Each row comes from the steps of one path. Every step used is in the known rows, and no mark comes twice. Write the path behind each row, first mark first.
Known rows
bivav > zumib > nale: [-10   9  -3  17  -8 -13   5   6  15   4   0  11   1  -8  -6 -10  -7  -6
  21 -11  -9  13  14 -11   4  -5  -1   2  12   4  10   2  -1 -18   4  -8
   5 -11  -5  15   2  -6  -1  10  -3  -9   4  -7  12]
karuz > zumib > nale > gopesu > neze > zonatu: [-26  20  16   3 -10 -23  14  -1  15  10  -5  12 -15  -8  25   7   4   1
   5 -19  16  -2   6   0  10  17  27   2 -17 -11   8  13  -2  -7  10  -6
 -13  -2   5  -3   1  -6 -12  14   6  21  12  -9 -16]
tofef > neze: [  0   4  -1 -13  -5  -3   2   6   6  -1  -5   1   3  -9   0  -3   4  -4
  -3   9   6  -3   0 -11  -1  -2  -5   9   3 -10  -1  -2   4   3   5   2
 -10  -9   7   1  -5  -3   6  -6  12   5  -8  15  -6]
karuz > zumib > nale > bize: [ -1  21  10   4  -5  -8  12  10  11  -3   0  11   0  -2  12   6   3   2
  11  -4   4  -4   1   7  15  -3  15  -2 -16   3  20  -2   3  -1  -1  -7
 -17 -20   2  13  12  -5 -16  18 -19   3  14  -8  -5]
bivav > zumib > nale > bize: [ -1  10  -2  16 -14 -10  10  13  19  -5  -1   9   0  -4  -2  -7 -10  -4
  19 -18 -13   1  15  -8  11   2  -1   7  -5   4  10   2   5 -14   7  -6
  -6 -25  -7  17  10  -2 -12  12  -4  -7   4  -2   3]
neze > nale > bize: [ 17   8  12  -1   1  11  -4   7  19 -13   2   2  -3  -2  -8   1   3  -5
  -4 -16   4 -20  -5  12   1   9 -10   7 -26   6  -2  -3 -11  -5  -6   4
  -8 -20  -9   4  10   6  -9   0 -10   0  -3   6 -16]
pone > lokoz > bize > nale > gopesu: [ -1  10  -1  -1  -5   1   3  14   3  12  -9  -2   4   2  14  -4  -6   4
   5  -1 -11 -18 -20   0  -1   9  17  21  -3  -8   1  12   2  13  15  -2
 -25 -17  -6   7   6   4  -7  -1   3  14  -9   5 -23]
bize > nale: [  1  13  -4   2   6  10  -3   8  -3  11  -3   4  -5   1   0  -3  -7   0
  -9   5  -3  -8  -4   6  10   6  -4  13   2   0   9   3   7  -3  -3  -7
  -8 -13   1  -4   3   0  -9  -8  -6  -8   4   0  -2]
neze > gopesu > nale > bize > lokoz: [-10  17   5   0  -4 -10  -1  14  14 -16 -11   7   1 -10   4   5   5 -10
   0 -25   9 -13 -15  36   7  11  -4   8 -25   3  15  -3 -11 -11   8   7
  -8 -15 -16   9   2   9 -12 -21   3   0  -3  24 -16]
bize > nale > gopesu > neze > tofef: [-13  19  20   8  12  -5   3   4   2  10  -5   4 -24 -11   8   8  -2   3
  -4   1  -4 -16   2  -2   0  32   9  17  -4 -12  -1  14   1 -14   6   4
   3 -19  -8 -23  -6   1 -17 -15  -2  -6 -14  10 -20]
bivav > zumib > nale > bize > lokoz: [ -9  11 -17  11 -13  -7   4  16  23 -15  -2  18  14 -21  -1  -3  -9   5
  20 -15  -5   8  10   2  14   4   1  16  -7   8  18   8   8 -24   2 -12
  -6 -26  -8  25   4  -9  -5   1  -4  -2   3   1   0]
tofef > neze > nale: [  7  13   7 -12  -2   6  -5   8  22  -2  -2   6  -2 -13 -11  -7   8 -14
  -6  -1  12  -9  -8  -5  -2   1 -17  12  -7  -5  -3  -9 -10  -2  -3   5
  -4 -14   2   5  -5   0   5  -7   4   2 -10  15 -12]
tofef > zonatu > neze > gopesu > bize > lokoz: [-32  13  11  -6   1   1 -12  -8  11 -19   1  -1 -16  -7   6   3  10  20
  22   0   9  -8   1  15  18   6 -11   1 -17   7  -1   1  -5   0  -7  11
  -6  -3   2  12 -27   8  -7  -4  22   9  -5  35  -7]
pone > lokoz > bize: [  3  -4  -2  -1  -9  -2   2  11  11   2  -1 -10  12   6   1   3  -1   3
   5   2   2  -4 -17  -5   0 -10  -3   3  -1  -9  -6   6   6  13  22   2
 -12  -5  -7  11  -1   0   5   6   7  18  -9   5 -10]
tofef > zonatu: [ -8  10   6  -3  -6  -1  -3 -10   6  -3   4 -12  -3   3   4   2   0   5
   0  -7   0  -8  -1  -5  -6   4  -3  -1   5   0  -2   2  -9  -1   4  -4
   1  -8   5   6 -11  -1   7   4   9  11  -2   9  -3]
zumib > nale > bize: [  3  20  -1   6  -7  -4  15  11   7  -3  -2   6  -5 -10   3   3  -4  -1
   7  -9  -3 -13   8   1  14  -2   3   6 -13   0  14   3   3  -1  -1  -3
 -12 -18 -11  12   9   3 -14   8 -11   0   4  -3  -3]
lokoz > bize > nale: [  8  18  -9  -1  14   5   6  14   2  12  -4   3  -9  11   5  -5  -5   2
  -6   3  -4 -12 -10   5   7  -2  -4  19  -4   2  10   9  13  16  11  -1
 -13 -15  -6  -3   5  12 -10   0 -11   1  -3   5  -4]
zonatu > tofef: [  0   1   9  -1  14   0  -2   1  -1   4   1  -2   4   1   6  10   0   1
  -5   3 -11   4   6 -14   1  10  10  -1  14  10  -8  -9   2   0  -4   4
   0   6  -5  -6  -2  -4   8  -3  -3  -8   8   3   6]
zumib > nale > gopesu: [-10  23   0   6  -7 -14  15   3  -1   9  -4  11  -6 -19  13  -3  -2  -4
  15  -9  -8 -10   8  -9   0   4  24   4  -2   6   7   5 -11  -3  -5  -3
  -3  -5  -4  11   7   3  -4   5  -4  -2   0  -3  -6]
tofef > zonatu > neze > nale: [-10  17  15  -4   7  13 -10   1  18 -11  12  -5 -17   0  -6   2   4   6
   6  -7  11 -19   1  -6   5  17 -20  -2  -3   6  -6  -1 -20  -5  -4   3
   1  -2   5  12 -12   7  -1   2  11   8   4  15  -5]
gopesu > neze: [ -4   0   2   6   4  -5   1   5   5  -2  -4  -6  -7  -2   1   5  -4   2
  -2   8   5  -4  11   1   1  12  -4   7  -7 -11  -5  11  11  -2  14   1
   0   2  -5  -6  -6  -3  -9  -4   9   5  -8   6  -6]
zumib > nale: [ -6  22  -3   6  -2  -6  12   5   2   6  -2   8  -1 -11  -1  -1  -3  -4
   8  -5   2  -1   6  -5   6  -7   3   0   1   3  10   0   0  -4  -2  -5
  -2  -6  -5   9   3  -1  -1   6  -8  -5   4  -8   5]
tofef > neze > gopesu > nale > bize: [ -2  18  15  -9  -7 -13   5  16  15  -9 -11   2  -9  -2   3  -4   9 -23
  -5 -17   7 -22 -12  16   4   9  -7  11 -19  -9   8  -9 -11   1  21  15
 -13 -23  -9   5   1  11 -15 -19  11  -1  -9  32 -20]
nale > bize: [  9  -2   1   1  -4   3   3   5   6 -10   0  -2   0   2   3   3   0   4
  -3  -5  -4 -13   1   6   4   5   2   5 -15   0   3   2   5   2   3   2
 -11 -13  -6   3   8   4 -12   1  -4   2   0   4 -10]
zonatu > tofef > neze: [ -1   3   7 -13   8  -3   0   5   5   3  -5  -1   7  -8   6   6   3  -4
  -9  11  -5   2   6 -26   0   9   5   9  18  -1 -10 -11   5   3   2   5
 -10  -2   3  -3  -9  -9  12 -10   7  -1   0  19   3]
tofef > zonatu > neze: [-15   6   7  -2   2   5  -2  -3   4  -9   9  -9 -15   4   5   4  -2  14
   7   0   1 -12   8 -11   7  13  -7  -3   9   2  -3   5  -6   1   4  -1
  -4   3   9   9 -14   5  -3   3  17  12   6  15   3]
bivav > zumib: [ -4 -11  -3  11  -7  -5  -7   1  12  -2   3   2   1   4  -4 -10  -4  -4
  14  -9  -9  16   7  -4  -2   3  -2   2   9   3  -1   1   1 -13   6  -1
   6  -5  -1   8  -1  -6   0   6   7  -4  -1  -2   8]
nale > gopesu > bize > lokoz: [ -8   6  -4  -2  -2  -9  -8  -6   5 -11  -9   3  -1 -17  18   3   9  13
  18   2  -3  -5  -5   7  -1   4  22  10 -18   2  -2  10   3  -4 -16   3
 -14  -7  -1  10  -6  -6  -2  -7  11  -2  -7  16 -16]
karuz > zumib: [-5  0  9 -3  1 -6 -3 -4  5 -1  1  5  2  7  8  2  6  3  4  3  6 10 -8  6
  4 -1 13 -8 -6 -1  7 -5  1  1 -1  0 -6 -2 11  2  2 -9  0  9 -8  5 11 -5
  0]
pone > lokoz: [ -4  -9   1   3 -13   4  -7   6   5  -1  -1  -9  15  -7  -5   6  -1   2
   5   1   3   1 -10  -1  -1  -2  -3  -3   4 -13  -5   1   0  -4   8  -1
  -4  -3  -2  10  -3 -10   7   2  11  11  -4  -5 -10]
pone > lokoz > bize > nale > gopesu > neze: [ -2  10  -1   5  -2  -4   3  19   7  12 -11 -10  -4  -5  16   2 -10   4
   2   5  -6 -22  -9   0  -1  20  13  27  -8 -18  -4  24  11   9  29  -2
 -24 -16 -11   3  -2   2 -16  -6  15  20 -16  12 -30]
bize > nale > gopesu > neze: [ -5  16   2   6   7  -5   2  10  -4  12  -9  -1 -16  -8  11  -2 -10   1
  -2   2  -8 -19  10   5  -1  29  14  22  -9  -8  -1  20   6  -4   5  -4
 -12 -10  -3  -9   2  -1 -22 -12   7   0  -7   9 -20]

Which path is each row?
[ 12   9  11   4   5   6  -2  10  22 -13   0  -5  -9  -6  -8   5   1  -4
  -5  -9   9 -23   6  11   2  21 -15  13 -30  -4  -5   8   0  -5   8   5
  -8 -17 -14  -1   1   4 -20  -4   2   5  -9  11 -23] | gopesu > neze > nale > bize
[  1  14  -8   1   0  -5   0  16  14 -19 -10   1   5  -7   7  11   3   0
  -5 -13   8 -11 -11  19   4  11   0  10 -14  -2  17   6   3 -14   8  -2
 -16 -13 -10  17   3  -3  -5 -20   5  -3   4  16 -11] | gopesu > nale > bize > lokoz
[ -1  15  16   5  -3 -11   5   9   8  -6  -5   2 -14   6   5   0   4 -18
   0 -27   3 -20 -11  27   5  10  -4  -1 -22   2   9  -6 -14  -2  15  13
  -6 -12 -17   1   6  13 -19 -10   2  -5  -1  18 -15] | neze > gopesu > nale > bize
[-14  -3  11  -3  -9 -12   7  -3   8   4  -4   0 -16  -3  18   5  -2  -1
  -6 -19   7  -9   6  -1   1  26  16  10 -14 -14  -9  19  -1  -3  15   2
  -6   6  -1 -10  -4   2  -7  -2  22  18  -1   3 -20] | nale > gopesu > neze > zonatu
[  3  20  -4  -1  10  -2  11  10  -2  14  -7   7 -14   6  19  -7  -5   2
   1  -1 -14 -19  -8   0   0  10  19  23  -8   6   5  12   1  16   7   1
 -18 -15  -7  -2   9  13 -15  -2  -9   3  -6  10 -15] | lokoz > bize > nale > gopesu
[ -9   8  23 -13   9 -11  -6  -4   8   3  -9  -3  -8  -2   7   2  19  -9
   5   7  -4  -2   1 -10   8   0   1   3  -3   1 -12 -18   4  11  -3  25
  -8  -8  -4  -8 -17   2  -3  -8  13 -10 -11  34  -5] | zonatu > tofef > neze > gopesu > bize
[ -8  23  -4  -2  -5  -5   8  14  16 -14  -5  18  14 -19  10   9   1  13
  10  -2  11   4  -6  15  21   0  14   8 -21   3  27   0   6  -8  -7 -11
 -20 -21   1  18   8 -13  -7   5 -17   9  14  -4  -6] | karuz > zumib > nale > bize > lokoz
[-12   8  17 -16   7  -5  -1   3   4   6  -6   5   2  -9   2  -2   8 -13
  -7   1  -3   0   2 -13   2   9   1   9   7   6 -10 -22  -8   6   4  14
  -1  -3  -4 -10  -9   2   5 -10   6  -1  -5  26  -3] | zonatu > tofef > neze > gopesu
[ -8  16   6  -7   3  19 -11  10  27 -32  10   1  -6 -14  -3  12   0  19
   2 -12  14 -24   1   9  15  25 -17  12 -20   8   1   5 -14 -11  -7  -3
 -12 -18   0  20  -8   2  -6  -6   9  17   3  25 -15] | tofef > zonatu > neze > nale > bize > lokoz
[-24  11  23   0   2  -2  -9 -13   9  -7   5  -9 -29   9   6   1  12  12
  22  -3   2 -14   5   6  13   2 -13  -8 -13   2  -8  -2  -7   9  -1  17
  -4  -3   2   7 -22  14 -17   6  20   4  -2  31  -4] | tofef > zonatu > neze > gopesu > bize
[-15  13  -2  14 -15 -19  10   4  11   7  -1  14  -4 -15   8 -13  -6  -8
  27 -17 -16   6  15 -15  -4   7  21   5   6   8   5   6 -11 -16   1  -4
   1 -11  -5  17   8  -5  -2  11   2  -6   1  -3   0] | bivav > zumib > nale > gopesu
[-18  13  25   8   3  -9   0 -11  14  -5   6 -14 -18  -2   0  15   2   9
  -1  -3  10  -9   3 -12  -6  18 -16   1   2 -13  -6   7  -4 -15  20   7
  13 -13  -4 -15 -26  -4   1  -2   7   7 -14  18  -8] | gopesu > neze > tofef > zonatu
[ -8  -2  15  -9   7   1   2  -5   7   7   3   0  -2   6   9  13   5   1
 -16 -16   1   6   2 -14   9  13   5  -3   9   3  -6  -6   2  -1   2   0
  -3   8  -3 -13  -4  -3  11   1   6   5  15  -2   9] | neze > zonatu > tofef
[  0  20  -1   4  13 -10  10  13   1  14  -9   0 -22   2  21  -4  -7   0
  -1   3 -10 -23   3   0   0  23  17  30 -14  -5  -1  24  12  14  21   1
 -19 -11  -8  -8   1  13 -22  -5   1  10 -13  16 -22] | lokoz > bize > nale > gopesu > neze
[-14  24  11   3  -6 -18  14   1   3   8  -2  16  -4 -12  21  -1   2  -1
  19  -5  -1   1   0  -2   4   4  36  -4  -7   5  11   0 -13  -3  -8  -5
 -11  -7   7  10   8  -6  -7  12 -12   5  13  -8  -7] | karuz > zumib > nale > gopesu
[  4   7  -6   0  -1   9   1  18   6  12  -5  -7   6   7   0   1  -6   5
  -4   5  -1 -10 -21   2   9  -4  -7  16   2 -13   6   7  13  11  17  -4
 -19 -18  -9   8   2   3  -6   1  -1  12  -8   3 -13] | pone > lokoz > bize > nale
[-10  19  25   0   4   4  -9 -11  19 -12   8 -11 -30  -1  12   3  13  10
  23  -7   1 -30   2  -7   1  19   4  -1 -18   6 -17   8 -20   0 -12  11
 -11  -7   4  16 -16   7 -11   3  21   3  -3  30 -19] | tofef > zonatu > neze > nale > gopesu > bize
[-10  19   2 -13  -7 -12   1  20  20 -17 -15   9   2 -20   3  -1   8 -13
  -6 -16  16 -14 -16  24   8  13  -7  18 -20  -5  16  -8  -8  -7  14  10
 -16 -23 -11  12  -4   4  -8 -26  13   4 -10  37 -22] | tofef > neze > gopesu > nale > bize > lokoz
[  7  18  17 -11  -4  -3  -7  -2  20  -5  -5   1 -15 -13   7  -7  18 -11
  11  -1   4 -21  -8  -9  -7   6   6  13 -24  -7 -12   0 -10   1 -11  16
 -16 -22   3   9  -8   0  -4  -5  14  -6 -18  28 -27] | tofef > neze > nale > gopesu > bize
[ -1  14  16  -4   4  16  -6   4  23 -22  13  -7 -16   2  -4   7   1  11
   2 -13   6 -32   3   0  10  20 -17   3 -18   5  -4   2 -17  -4  -1   4
 -10 -15   1  14  -3  11 -12   4   8  12   4  20 -14] | tofef > zonatu > neze > nale > bize
[ -3  16   0   0   3   1   1   7  -9  12  -5   8 -10  -4  12  -6  -6   0
  -1  -1 -13 -15  -2   4  -2  17  19  16  -3   3   5   9  -3  -2  -6  -5
 -10 -13   1  -4   7   4 -11  -8  -3  -4   1   3 -12] | bize > nale > gopesu
[-10   4  15   2  -2  -7  -7  -9   5   3  -4  -2 -14   5  -1  -2  12  -4
  13  -4   0  -4  -5  17   5 -10  -2  -5 -22   3  -3  -7  -2   6  -6  19
  -1  -5  -6  -3  -9   9 -14   4   6 -10 -10  17  -7] | neze > gopesu > bize
[-15   7   4  -3  -2  -5 -11  -5   8  -7  -7   6  -1 -12   2   0  11   4
  16   0   8   3 -10  25   9  -8  -4   3 -24   5   4  -4   1  -1 -11  12
  -2  -6  -7   3 -13   1  -6  -8   7  -4 -11  19  -7] | neze > gopesu > bize > lokoz
[-16   1  18   2  15   5   2   3   6  -6   7   6 -19   2  -5  15   5  12
   5   6   9  -1   1 -11  10  14  -8  -9   3  -5  -1  -2  -2  -8   3  10
   8   4   1 -10  -9   6  -5  -1  -2  -7   1   6   3] | zonatu > neze > tofef
[-14  27  -7   1  -4 -16   5   0   7  -3  -9  11  -3 -30  19   2   7   9
  26   0  -1  -6   2   2   8  -4  23  10 -14   4   8  11   4  -6 -17  -1
 -14 -12  -4  20  -4  -4  -6  -3   5  -7  -5   9 -11] | zumib > nale > gopesu > bize > lokoz
[-12  13   3  21 -12 -23   2  -4  14   3  -2   4 -15 -10  13 -12   3  -2
  39 -12 -18   3  11 -13   2  -1  21   3  -4   6   1  10   1 -13  -7   4
  -5 -18  -3  19  -1  -7 -11  10   8 -17  -4   5  -2] | bivav > zumib > nale > gopesu > bize
[  8  13  -3 -18  -6  10  -6  16  30 -22  -4  12  12 -27 -10   1   8   0
  -8  -5  18 -15 -10   8   8  11 -14  26 -25  -3   4  -4  -4  -9  -4   1
 -16 -30  -1  15  -1  -6   1 -16   5   8 -11  25 -23] | tofef > neze > nale > bize > lokoz
[-25  29  29  11   4 -26  15   0  14   6  -3  13 -18 -15  17  14   6   1
  18  -2   8   0   2  -7   2  20  25  -2  -6  -9   9   5  -7 -14   5   3
   2 -11  -1  -8  -4  -9 -11   8 -10   1  -1  -1 -16] | karuz > zumib > nale > gopesu > neze > tofef
